What can hang from each mark
z522: z220 z747
z623: z837
z220: z837
z138: z837
z837: z138 z623
z747: z522 z837 z936
z936: z685 z747
z685: z837 z936

Each row was made from one small tree. The marks that hang from a mark follow it in brackets, in the order of their numbers. Every link used is in the known rows. Write each row's tree.
Known rows
z685(z837(z138) z936(z747(z522))): [ 3.04  1.54 -1.98  0.40  2.35  0.02 -0.63  1.16  2.82  1.48  0.05 -1.72
  1.15 -1.34  1.03  2.15  2.88  0.06 -1.31 -0.74]
z747(z522(z220) z837(z138 z623) z936): [ 5.69  1.75  2.65  0.28  3.71 -0.58 -1.82 -0.53  2.19  0.40  3.39 -0.27
  1.78 -0.36 -0.38 -2.26  4.68  1.84 -4.63 -4.39]
z138(z837(z623)): [ 1.46  0.34 -0.11 -0.40  0.53 -0.44 -1.56 -1.63 -0.52 -0.73 -0.53  1.02
 -0.11 -0.97 -0.14 -1.62  0.39 -1.63 -2.32 -0.23]
z747(z522 z837(z138 z623) z936(z685)): [ 6.00  2.49  3.10  0.42  4.35  0.73 -3.06 -1.51  2.83  1.30  3.63  0.60
 -0.33 -0.93 -0.10 -1.13  3.51 -0.48 -3.80 -2.69]
z936(z685 z747(z837(z623))): [ 4.82 -0.34  0.55  1.61  2.08  1.68 -1.84 -0.60  1.02  0.21  0.80  1.64
 -3.19 -1.79 -0.06 -0.76  2.60 -1.81 -0.70  0.01]
z685(z837): [ 0.21  0.92 -1.00  0.42  0.52 -0.32  0.90  0.86  0.39 -0.33 -1.22 -1.14
  2.00  0.65  0.20  0.83  0.42  0.94 -0.86  0.57]
z623(z837): [ 0.95  0.07  0.59 -0.31  0.25  0.37 -0.44  0.45  2.35 -0.24 -0.31  0.67
  1.16  0.67  0.31  0.18 -0.14  1.08  0.58 -0.06]
z936(z685 z747(z837(z138))): [ 4.75  0.43 -0.23  2.17  1.60  1.06 -1.15 -0.60  1.30  1.29  2.53 -0.13
 -3.24 -2.04  0.49 -0.27  3.33 -1.46  0.19 -0.45]
z220(z837(z138 z623)): [ 2.76  0.66  1.99  0.74  1.53  2.13  1.44 -0.86  1.16  0.27  0.40  0.18
  1.88 -0.03  0.30 -0.52  0.75 -1.35 -1.12 -0.66]
z837(z138 z623): [ 3.07  0.22  0.43  0.77  1.29  1.87 -0.51 -0.95  0.35  0.10  0.33 -1.24
  1.15 -1.04 -0.32 -0.23  0.66 -1.58 -2.35 -1.38]
z522(z220(z837(z623)) z747(z936)): [ 1.84  1.16  2.29  0.54  2.10  0.99  2.08 -0.20  1.43 -0.12 -0.01  1.54
  2.22  1.01  0.29 -1.63  3.63  1.75 -0.85 -0.77]
z936(z747(z837)): [ 3.22  0.20 -0.25  1.03  0.42 -0.24 -1.06  0.52  0.64 -0.44  1.60  0.95
 -1.70 -0.92  0.14 -0.70  2.27 -0.07  0.01 -0.73]
z522(z220 z747(z837(z138) z936(z685))): [ 3.50  1.88  1.18  1.73  2.43 -0.28  0.06 -0.56  1.84  1.21  3.03 -0.31
  0.07 -0.48  0.32 -1.37  5.90  1.88 -1.24 -1.35]
z747(z522(z220) z936(z685)): [ 1.33  0.59  1.55 -0.08  2.70 -0.39 -0.98 -0.65  1.21  1.79  1.64  0.28
 -1.19 -0.12  0.13 -1.07  2.77  1.59 -1.27 -1.71]
z936(z685 z747(z522(z220(z837(z138 z623))))): [ 4.79 -0.66  1.06  2.08  3.19  2.03  0.04 -1.61  1.49  2.41  0.89  0.52
 -2.80 -2.19  0.58 -1.29  3.80 -0.35 -0.82 -1.71]
z747(z837): [ 1.77  0.75  0.87  0.17  0.66 -0.99 -0.56  0.25  0.85 -0.61  1.14  0.91
  0.21  0.08 -0.02 -0.66  1.55  0.63 -0.71 -0.66]
z685(z837(z138 z623) z936(z747(z522(z220)))): [ 4.51  0.51 -1.52  0.92  3.35  0.85 -0.61  0.89  2.57  1.01 -1.02 -1.58
  2.10 -1.65  0.62  1.13  4.08  0.23 -3.30 -1.70]
z685(z837(z138 z623) z936): [ 2.50  1.45 -1.02  0.03  2.31  1.18  0.06  1.02  2.17  0.07 -1.59 -1.97
  4.26 -0.30  0.45  2.26  1.34 -1.26 -2.87  0.26]
z747(z522 z837(z138)): [ 3.82  1.63  1.37  0.50  2.19 -1.40 -1.65 -0.86  1.95  0.96  3.10  0.08
 -0.07 -1.11  0.44 -1.01  2.91  1.30 -2.46 -2.93]
z623(z837(z138)): [ 2.28  0.51  0.41  0.24  0.48  0.87 -0.30 -0.03  2.64  0.45  1.01 -0.90
  1.63  0.05  0.55  0.30  0.72  0.64  0.08 -0.86]

Write each row's tree
[ 2.90  1.53  2.19 -0.29  2.54 -2.10 -1.29  0.29  1.91  0.27  2.87  0.90
  0.91  0.67 -0.05 -2.05  4.00  3.19 -2.68 -3.21]	z747(z522(z220) z837 z936)
[ 5.97  1.55  2.85  0.92  4.46  0.25 -2.19 -1.39  2.49  1.20  3.21  0.17
  0.11 -0.90 -0.21 -1.99  4.98  0.91 -4.28 -3.48]	z747(z522(z220) z837(z138 z623) z936(z685))
[ 4.43  0.54 -0.35  1.53  0.74  0.16 -1.00  0.23  1.03  0.39  2.75 -0.50
 -1.27 -1.43  0.29 -0.54  2.99 -0.32 -0.46 -1.46]	z936(z747(z837(z138)))
[ 2.41  1.30 -2.50  0.62  1.36  0.70  0.16  1.80  2.11  0.75 -0.36 -2.20
  1.89 -0.74  0.96  2.48  2.26 -0.92 -0.61  0.51]	z685(z837(z138) z936(z747))
[ 3.92  0.41  0.41  0.62  1.61 -0.99 -2.05 -0.09  1.47  0.45  1.99  1.54
 -2.39 -1.41  0.32 -1.16  2.92  1.09 -0.92 -2.03]	z936(z747(z522 z837))
[ 2.97  2.50  2.55 -0.78  2.45 -1.75 -2.25  0.11  2.22  0.10  3.19  1.44
  0.30  0.56 -0.01 -1.13  2.54  1.74 -2.28 -2.48]	z747(z522 z837 z936)
[ 0.55  1.52  1.82  0.59  1.25 -0.08  2.57  0.17  1.26  0.35  0.82  1.08
  1.67  1.30  0.72 -1.28  3.77  2.50  0.49 -0.48]	z522(z220(z837) z747(z936))
[ 2.33  0.48 -0.61 -0.23  1.09 -0.29 -1.26  1.46  2.15 -0.03  0.66  1.02
 -0.27 -0.72  0.59  1.18  2.25 -0.86 -0.05  0.11]	z685(z936(z747(z837)))
[ 4.85  1.64  1.61  1.81  3.14  0.75 -0.44 -0.98  1.80  0.67  2.28  0.05
  0.53 -0.86  0.01 -1.59  5.75  1.08 -2.49 -1.67]	z522(z220 z747(z837(z138 z623) z936(z685)))
[ 1.96  1.83 -0.26  1.77  2.13  0.37  1.31 -0.11  1.27  1.39  0.95 -1.85
  1.10 -0.16  0.45 -0.17  4.88  2.03 -0.88 -0.24]	z522(z220 z747(z936(z685(z837(z138)))))
[ 4.73  0.13 -1.31  2.42  2.19  2.69 -0.52 -0.44  0.98  1.10 -0.24 -1.60
 -1.32 -1.92  0.25  0.78  2.24 -1.88 -1.06  0.45]	z936(z685(z837(z138 z623)) z747)
[ 6.04  0.08  0.46  2.21  2.38  2.12 -1.67 -0.99  1.36  0.87  1.92  0.32
 -2.76 -2.40  0.08 -0.63  3.26 -2.24 -1.17 -0.76]	z936(z685 z747(z837(z138 z623)))
[ 3.11  1.35  2.41  0.13  3.34 -1.45 -1.54 -0.40  2.09  1.08  2.80  1.10
 -0.87  0.03  0.00 -1.73  4.12  2.20 -2.08 -2.35]	z747(z522(z220) z837 z936(z685))
[ 6.70 -0.40  0.73  2.37  3.60  0.96 -1.87 -1.45  1.74  1.63  2.14  0.41
 -3.06 -2.96  0.09 -1.87  5.13  0.11 -2.54 -2.74]	z936(z685 z747(z522(z220) z837(z138 z623)))
[ 3.18 -0.09 -1.34  0.17  3.00  0.38 -0.49  1.35  2.13  0.34 -2.21 -0.14
  1.76 -1.21  0.48  0.94  3.33  0.72 -2.55 -0.88]	z685(z837(z623) z936(z747(z522(z220))))
[ 2.57 -1.24 -0.40  1.48  2.00  0.39 -0.92 -0.89  0.74  2.15  0.63  0.57
 -4.19 -2.21  0.43 -0.95  3.28  0.62  0.22 -1.26]	z936(z685 z747(z522(z220)))
[ 1.96  1.16  2.47  1.10  2.74  1.61  1.81 -0.84  1.52  0.77  0.01  1.69
  0.51  0.49  0.40 -1.46  3.94  0.81 -0.31  0.14]	z522(z220(z837(z623)) z747(z936(z685)))
[ 3.15  0.17  0.87  1.46  1.65 -0.37  0.28 -0.50  0.93 -0.65 -0.03  1.30
  0.82 -0.67 -0.11 -2.05  4.64  2.30 -2.10 -1.52]	z522(z220 z747(z837(z623)))
